Every row comes from one small tree of marks. Brackets hold a mark, then the marks that hang from it, in alphabetical order. Every link used is in the known rows. Which tree was each row made from?
(in the rows, 128 means zero)
Known rows
[N B [C F G X]]: [188 146 136 151 146 124 155 124 152 102 143 170 147 117  66 136 125 148
  73 127 132 163 144 100 116 116 138 162 154 196 144 140 164 104  83 120
 113 127 113 133  80 144 139  84 157 134  97 112]
[C F N [X B]]: [166 150 153 101 147 117 184 105 119 101 152 181 162 105  60 120 137 151
  77 122  98 129 134 137 163 117 173 147 156 190 130 112 134  94 108 181
  86 204 112 152  93  86 157  52 135  79 105 115]
[N B [C X]]: [194 161 133 135 143 124 149 131 162  99 137 170 131 102  49 139 119 151
 101 133 135 142 136 106 102 123 157 172 151 182 152 155 168 115 100 102
 110  95 111 141 139 136 146 111 143 138 102 123]
[X [B G] V]: [162 164 136 138 134 102 154 135 126 126 139 147 144 125  59 142 134 155
 137  97  90 162 124 133  80 127 136 173 125 184 126 140 140 134 121 158
  89 111 128 125  64 110 143 113 117 149  98 158]
[V [H B E] X]: [166 160 151 138 158 121 142 118 166  97 136 195 124 121  86 129 129 140
 127 148 126 124 166 148 110 126 159 151 124 171 148 163 109 153  88 162
  87  76 156 180 112 152 182 118 114 127  88 143]
[H E [V X]]: [158 155 136 135 151 117 163  74 151  78 146 150 122 125  91 133 141 152
 142 128 128 157 134 122 102 129 149 179 143 173 157 197 129 131 102 169
  97  80 151 172 110 140 184 129 113 143  99 169]
[H [B X] E V]: [177 158 136 105 146 116 143  92 165  60 150 195 118 140 104 116 126 108
 143 109 128 159 112 127 116 103 149 188 158 193 168 169 153 141 100 154
  77 134 124 164 121 115 180 113 100 138  94 190]
[H B]: [175 168 133 136 141 104 140 128 146  74 147 179 136 119  66 116 136 146
 142 124 123 153 123 129 127 128 146 167 141 166 166 143 151 139 120 166
  93  96 120 174 108 141 173 148 117 137 101 144]
[F [C X]]: [186 169 142 113 137 100 167 119 128  91 148 145 147  86  53 113 122 150
 110 134 124 157 116 132 153 103 153 177 148 158 139 172 127 116 107 157
 107 113 124 171 122 140 157  86 119  93 100 132]
[B [G [C F]] X]: [187 179 144 135 144 111 128 128 128 107 144 151 137  88 101 108  84 144
 108 125 104 174 148 126 125  91 131 179 130 178 137 170 134 134 119 171
 132 147 124 187  87 115 122  93 118 116 123 124]
[G [C [N B] X]]: [198 156 134 114 165 121 160 109 145 108 140 179 141 108  64 121 105 155
  84 131 127 128 138 117 140 117 173 160 146 164 148 175 169 111 139 168
 108 127 123 159 145 134 146  76 134  96 122 118]
[B [G [C F N]] X]: [186 171 151 130 154 117 132 127 126 110 142 161 143 103 108 107  82 144
  96 126 106 177 143 123 142  96 151 157 137 183 134 163 137 123 124 182
 128 158 125 181  80 104 114  47 116  99 123 118]
[N C]: [193 173 139 144 148 111 159 125 154  94 145 135 131 110  77 130 124 159
 140 127 120 163 134 115 101 129 144 170 134 162 142 154 142 123 120 121
 116  71 110 165 120 151 148 143 134 150 108 134]
[X B]: [175 171 146 124 132 107 171 113 137 109 148 160 145 114  61 121 144 161
 140 113  98 124 124 143 109 129 145 167 139 175 138 135 133 121 123 158
  88 102 107 162 106 145 168 143 123 133 104 139]
[H V]: [175 166 132 137 142 112 168  90 135  80 145 125 134 117  83 133 143 154
 146 124 119 148 127 114 120 127 141 212 134 159 169 174 143 125 130 165
  93  92 118 171  99 137 184 150 122 137 105 153]
[F [C G [X [V H]]]]: [184 147 155 125 156 107 174 125 120 117 139 124 162 104  68 140 124 140
  91 126 119 167 135 126 138  92 150 177 138 157 131 177 113 129  97 166
  86 109 137 130  68 169 155  62 128 106  91 133]
[B G [X V]]: [175 175 149 132 142 101 137 150 129 107 140 134 138 105  95 138 113 136
 133 112 110 191 133 108 108  94 147 175 131 182 137 164 122 149 114 156
 118 117 137 146  67 113 132  84 112 135 100 152]
[N [B G [X V]]]: [184 168 139 141 128 112 130 148 140 113 135 165 136 116  82 142 120 145
 126 120 123 170 133 102  94 105 149 181 133 190 145 172 142 141 114 129
 116 100 128 137  81 115 132  92 117 140  97 146]
[X B [V [H E]]]: [176 149 144 108 140 107 177 118 163 137 140 163 142 132  78 144 145 139
 139 105  94 119 148 147  70 118 155 167 123 171 114 157 104 141 107 150
  67 104 119 125  94 129 168 128 121 145  89 161]
[H B E]: [173 159 123 119 142 105 139 114 175  65 152 203 127 145  79 116 140 128
 151 115 124 156 119 134 108 125 150 148 137 171 149 156 147 138 114 160
  88  96 122 173 110 135 177 143 104 140  95 163]
[F [C G]]: [186 162 149 149 143 106 164 117 127  94 142 133 154 117  81 110 128 151
 125 124 123 170 110 132 144 113 134 165 136 154 144 174 125 117 111 162
 105  67 123 167  70 188 162  90 119 121 103 132]
[F [C [N B]]]: [190 168 143 138 135 121 163 126 133  96 142 178 146 120  72 115 127 163
 118 138 130 143 108 126 148 124 160 157 146 157 152 178 139 102 126 141
 102  88 120 170 120 139 155  65 124  97 103 129]
[H B V]: [173 161 128 135 144 115 150  98 138  65 150 169 126 133  70 124 139 140
 149 115 123 152 118 123 121 128 142 206 147 171 190 158 163 130 118 164
  75 109 123 171 112 129 188 145 118 141 100 168]
[F [C G N]]: [182 158 151 146 151 116 173 115 119  90 145 144 157 127  94 113 126 157
 111 120 123 171 108 128 160 117 153 153 146 154 140 165 121 101 121 175
 103  84 123 169  67 178 154  39 119 105 107 124]
[B [G C] [X V]]: [193 174 144 124 154 104 130 136 130 124 140 133 141 100  97 132  86 142
 125 108 108 186 139 115 100  89 139 181 127 176 132 182 141 151 132 171
 120 118 141 146  94 125 119  87 112 135 117 155]
[X [B [G C]] [V H]]: [182 159 137 137 157 114 151 130 132 160 131 146 149 115  65 135 107 151
 127 109  89 135 159 151  69 113 138 184 112 171 119 157 126 148 128 165
  79  99 123 131  86 127 131 114 126 143 109 148]
[B G X]: [173 177 148 140 130 105 130 140 135  97 141 144 130  99  95 118 109 136
 130 122 112 179 135 124 129 102 149 172 126 185 138 155 118 139 108 155
 127 102 125 182  74 130 139  94 107 127 103 131]
[F [C N [X [V H]]]]: [186 153 154 102 159 115 178 128 116 116 136 140 158  96  66 136 121 145
  96 139 116 147 135 123 151  96 173 168 136 153 132 170 105 113 106 165
  89 137 139 139 113 120 156  30 125  79  95 129]
[C F G N [X B]]: [162 140 157 120 155 118 190 103 119 101 150 175 170 124  70 122 137 143
  57 111 101 144 132 134 164 114 164 149 157 198 128 107 133  98 113 190
  83 191 117 141  42 128 154  25 144  87 100 111]

Which tree is each row?
[178 158 141  91 146 102 143 132 170  79 147 196 132 135  97 130 125 113
 141 105 119 166 115 123 102  93 154 155 151 189 141 163 140 148 109 154
  84 133 138 141 114 117 162 113 100 137  88 180]
[H [B [X V]] E]
[152 159 152 150 146 125 142 118 150 128 134 177 124 115  82 129 125 149
 128 131 103 120 166 165  91 129 154 151 115 184 116 156  94 137  85 156
  94  73 146 172  85 138 152  94 120 139  87 141]
[V [H E] [X [B G]]]
[183 159 121 148 145 122 135 146 150 115 133 158 130 115  42 153 109 148
 104 119 131 183 138  94  73 122 151 176 139 191 135 164 174 127  91 103
 109 102 128 108 103 111 122  80 139 156  97 142]
[N [B G] [C [X V]]]
[189 167 120 141 143 119 122 129 150 114 136 176 128 110  54 121 102 150
 106 123 129 155 142 116 106 120 144 176 127 175 148 180 173 125 120 152
 122  92 117 165 112 133 134 102 128 127 116 128]
[N [B [G [C X]]]]
[156 156 143 121 143 119 161 111 119 103 148 183 150 113  56 120 127 143
  77 120  97 152 136 136 156 117 168 153 147 202 124 114 140  98 106 181
  88 199 114 156  59  75 138  27 127  82 105 115]
[C F N [X [B G]]]
[167 165 133 127 144 109 109 132 169  78 142 206 117 139  94 109 111 107
 140 109 123 180 121 135 115 102 151 151 138 200 143 155 135 144  97 147
 103 120 129 176  86 114 150  89  92 138  91 169]
[H [B G X] E]
[182 157 142 117 148 103 171 121 163 111 138 142 137 129  94 153 141 135
 139 126 108 141 157 122  83 116 152 162 119 153 118 183  96 152 117 161
  91  84 131 137  85 136 162 138 118 140  90 150]
[X [V [H E]]]
[179 173 121 156 143 112 129 118 138 105 146 146 137 106  83 110 103 157
 121 128 107 174 146 125 114 119 128 166 126 162 133 166 150 131 126 177
 124 116 123 182  75 123 129 124 123 126 123 127]
[B [G [C F]]]
[186 171 141 123 153 107 133 132 128 112 142 138 145  98  96 127  87 142
 105 117 100 188 148 113 102  81 130 176 133 180 130 174 138 146 127 175
 119 153 138 148  78 104 121  90 117 119 119 142]
[B [G [C F]] [X V]]
[180 166 146  99 147 103 134 121 175  73 147 210 127 130 100 109 123 114
 139 115 125 152 120 134 123 102 155 155 148 190 145 157 139 139 103 155
  94 122 130 179 119 129 164 113  96 134  92 165]
[H [B X] E]
[165 159 161 130 149 121 166 111 158 126 134 178 133 111  84 125 136 156
 126 136 105  98 164 163  97 127 161 154 127 175 125 157  87 139  89 155
  88  77 146 168 110 149 171 111 120 129  92 140]
[V [H E] [X B]]
[152 159 140 162 145 121 152  93 118 110 143 142 131 109  64 127 132 168
 132 121 108 152 134 140 104 135 141 198 133 191 164 156 140 125 100 163
  90  93 146 158  92 123 163 102 118 148 105 157]
[H [V [X [B G]]]]
[179 169 131 149 164 118 134 124 133 108 137 152 134 123  82 115  97 153
 121 121 112 175 136 125 124 128 152 157 119 157 138 172 146 124 149 185
 121  92 123 181  88 133 126  82 118 118 127 124]
[B [G [C N]]]
[170 144 149 121 147 104 175 106 131 110 147 153 160 112  58 127 135 139
  93 104 109 146 124 141 138 116 155 168 145 191 131 126 135 113 107 174
  90 120 119 140  69 168 160  87 133 120  98 129]
[C G [X B]]
[177 167 146 144 133 127 139 133 128 103 145 191 145 120 101 118 115 147
  92 135 117 159 138 113 144 116 160 153 142 194 141 148 133 108 112 148
 120 160 121 169  66  82 135  39 126  98  98 111]
[C F [N [B G X]]]
[189 162 140 105 165 116 172  99 129  96 151 160 158  96  75 115 106 155
  73 136 113 144 146 125 154 107 168 152 149 165 134 156 152 110 135 202
 110 177 123 172 122 112 144  72 134  74 125 107]
[G [C F N X]]
[157 160 134 121 134 106 158 119 127 107 151 166 147  98  45 118 126 143
  88 118  95 152 140 140 133 114 149 165 141 201 127 119 143 113  91 166
  95 179 117 159  68  88 149  91 130 108  99 126]
[C F [X [B G]]]
[187 168 157 124 140 114 142 141 145 102 132 181 140 105  91 119 117 131
 128 139 123 122 157 141 130  99 152 181 133 174 157 140 111 146 101 152
  89 110 121 181 110 135 170 120 121 122  94 125]
[V [H [B X]]]
[153 153 141 127 151 121 172  72 150  93 146 165 131 131  86 130 138 152
 143 116 110 134 124 143 100 132 152 182 147 187 146 175 135 124 102 157
  77  98 147 158 115 132 181 117 115 145  96 180]
[H E [V [X B]]]
[169 160 134 116 145 104 118 140 163  84 146 200 124 143  93 130 110 108
 140 100 118 192 120 124  97  98 151 154 143 198 132 162 148 154 102 157
  96 133 140 143  78 104 143  82  95 145  88 184]
[H [B G [X V]] E]
[162 160 133 143 139 126 145 125 126  90 143 191 142 116  63 127 127 144
  75 135 121 162 144 107 147 127 168 149 145 193 142 145 152 102 105 165
 112 172 120 158  69  80 140  33 137  85  98 105]
[C F [N [B G]] X]
[176 156 138 117 138 129 170 111 133  88 150 186 148 111  65 132 135 149
  68 145 125 135 142 102 153 122 176 150 158 185 144 143 146 102 109 161
 106 171 117 157  99  91 158  55 142  76  99 102]
[C F [N B] X]
[176 145 156 119 163 114 182 116 112  93 146 136 166 117  69 137 122 143
  82 114 123 186 108 114 156  98 165 156 151 167 131 166 133 108 117 183
  91 131 143 125  70 150 145   4 124  91  98 132]
[F [C G N [X V]]]
[194 157 159 139 140 122 164 130 125 103 140 173 160 126 102 108 116 147
 101 128 132 161 105 121 159 102 155 154 155 178 150 170 136 102 112 144
 102  98 123 159  82 169 144  18 124  99  99 124]
[F [C G [N [B X]]]]
[168 155 145  98 138 102 187 116 128 111 154 153 165  98  46 139 144 145
  92 112  92 141 134 126 115 108 151 175 152 188 121 129 136 124 107 167
  77 193 125 119  84  89 159 102 134 104  95 142]
[C F [X B V]]
[188 175 149 127 160 118 128 131 131 112 136 156 137 105 106 110  80 144
 111 123 113 173 137 126 139  96 156 158 128 179 141 165 143 130 136 174
 133 124 127 182  98 121 116  50 113 108 125 129]
[B [G [C N]] X]
[177 163 128 130 170 116 138 121 133 105 138 155 134 110  68 118  93 146
  92 123 116 174 140 125 140 114 166 154 129 166 134 166 149 122 140 195
 120 124 129 171  99 124 127  58 120 103 125 123]
[B [G [C N X]]]
[167 160 168 145 141 120 169 123 136 137 127 156 142  89  68 131 132 172
 120 141 103  96 169 158 112 128 156 172 125 173 140 142  94 136  96 156
  92  75 148 172 111 156 171 115 133 127  96 123]
[V H [X B]]
[183 152 153 141 145 127 165 122 129  97 144 184 160 132 115 123 126 145
  78 129 123 154 136 103 156 115 156 148 156 192 149 143 133 107 110 160
 112 146 117 156  46 142 145  37 141  98  98 102]
[C F G [N [B X]]]
[160 164 140 146 153 118 149  98 127  71 143 165 121 117  68 129 136 156
 135 132 126 155 127 128 124 128 142 198 144 181 194 158 155 140 100 165
  78 100 153 166 117 142 192 123 121 139  99 164]
[H B [V X]]
[189 165 139 108 159 105 160 107 137  98 150 149 152  83  63 116 107 150
  90 130 112 146 149 125 136 104 145 172 143 161 136 167 149 128 121 189
 113 161 124 173 122 129 151 125 135  96 122 115]
[G [C F X]]
[192 158 137 121 158 109 165 130 148 103 142 129 141 100  52 156 120 147
 110 122 121 171 136 102  98 110 156 175 144 172 134 154 149 128 109 134
 105 118 131 121 122 128 144 108 133 139 105 141]
[N [C [X V]]]
[173 142 144 133 146 125 174 110 130  88 145 183 161 130  80 133 137 143
  54 126 130 152 137 102 165 121 166 145 158 190 142 135 146 100 108 180
 104 162 118 145  47 129 153  28 151  88  97  98]
[C F G [N B] X]
[181 158 156 123 142 109 183 130 137 141 138 148 155 112  71 146 141 153
 133 117  92 111 151 142  83 117 149 183 125 171 125 144 103 144 120 149
  72 103 118 129  91 127 163 137 134 142  93 145]
[X B [V H]]
[164 159 127 125 142 117 120 103 158  64 144 196 109 150  98 115 116 109
 147 104 128 184 116 129 113 103 143 191 145 207 168 169 152 140  91 154
  84 134 125 166  90 100 160  93  92 149  93 190]
[H [B G X] E V]
[183 164 122 152 142 125 127 141 159 109 133 172 123 113  46 136 112 148
 105 129 134 171 141 107  96 128 151 164 140 192 146 155 174 113  94 107
 124  89 116 148 107 120 125  88 137 145 101 127]
[N [B G] [C X]]
[185 168 147 141 134 121 128 154 139 133 126 163 136 112  90 146 111 141
 124 130 121 150 157 113  88 102 150 185 127 183 145 172 121 147 104 125
 110  90 131 143  74 118 136  92 129 139  89 134]
[N [B G [X [V H]]]]
[181 162 142 119 147 118 171 116 142 111 149 160 147  94  49 127 124 149
  93 123 101 144 140 133 115 113 148 167 158 195 133 121 150 105  90 125
  95 167 108 139 117 108 143 104 142 126 102 128]
[N [C F [X B]]]
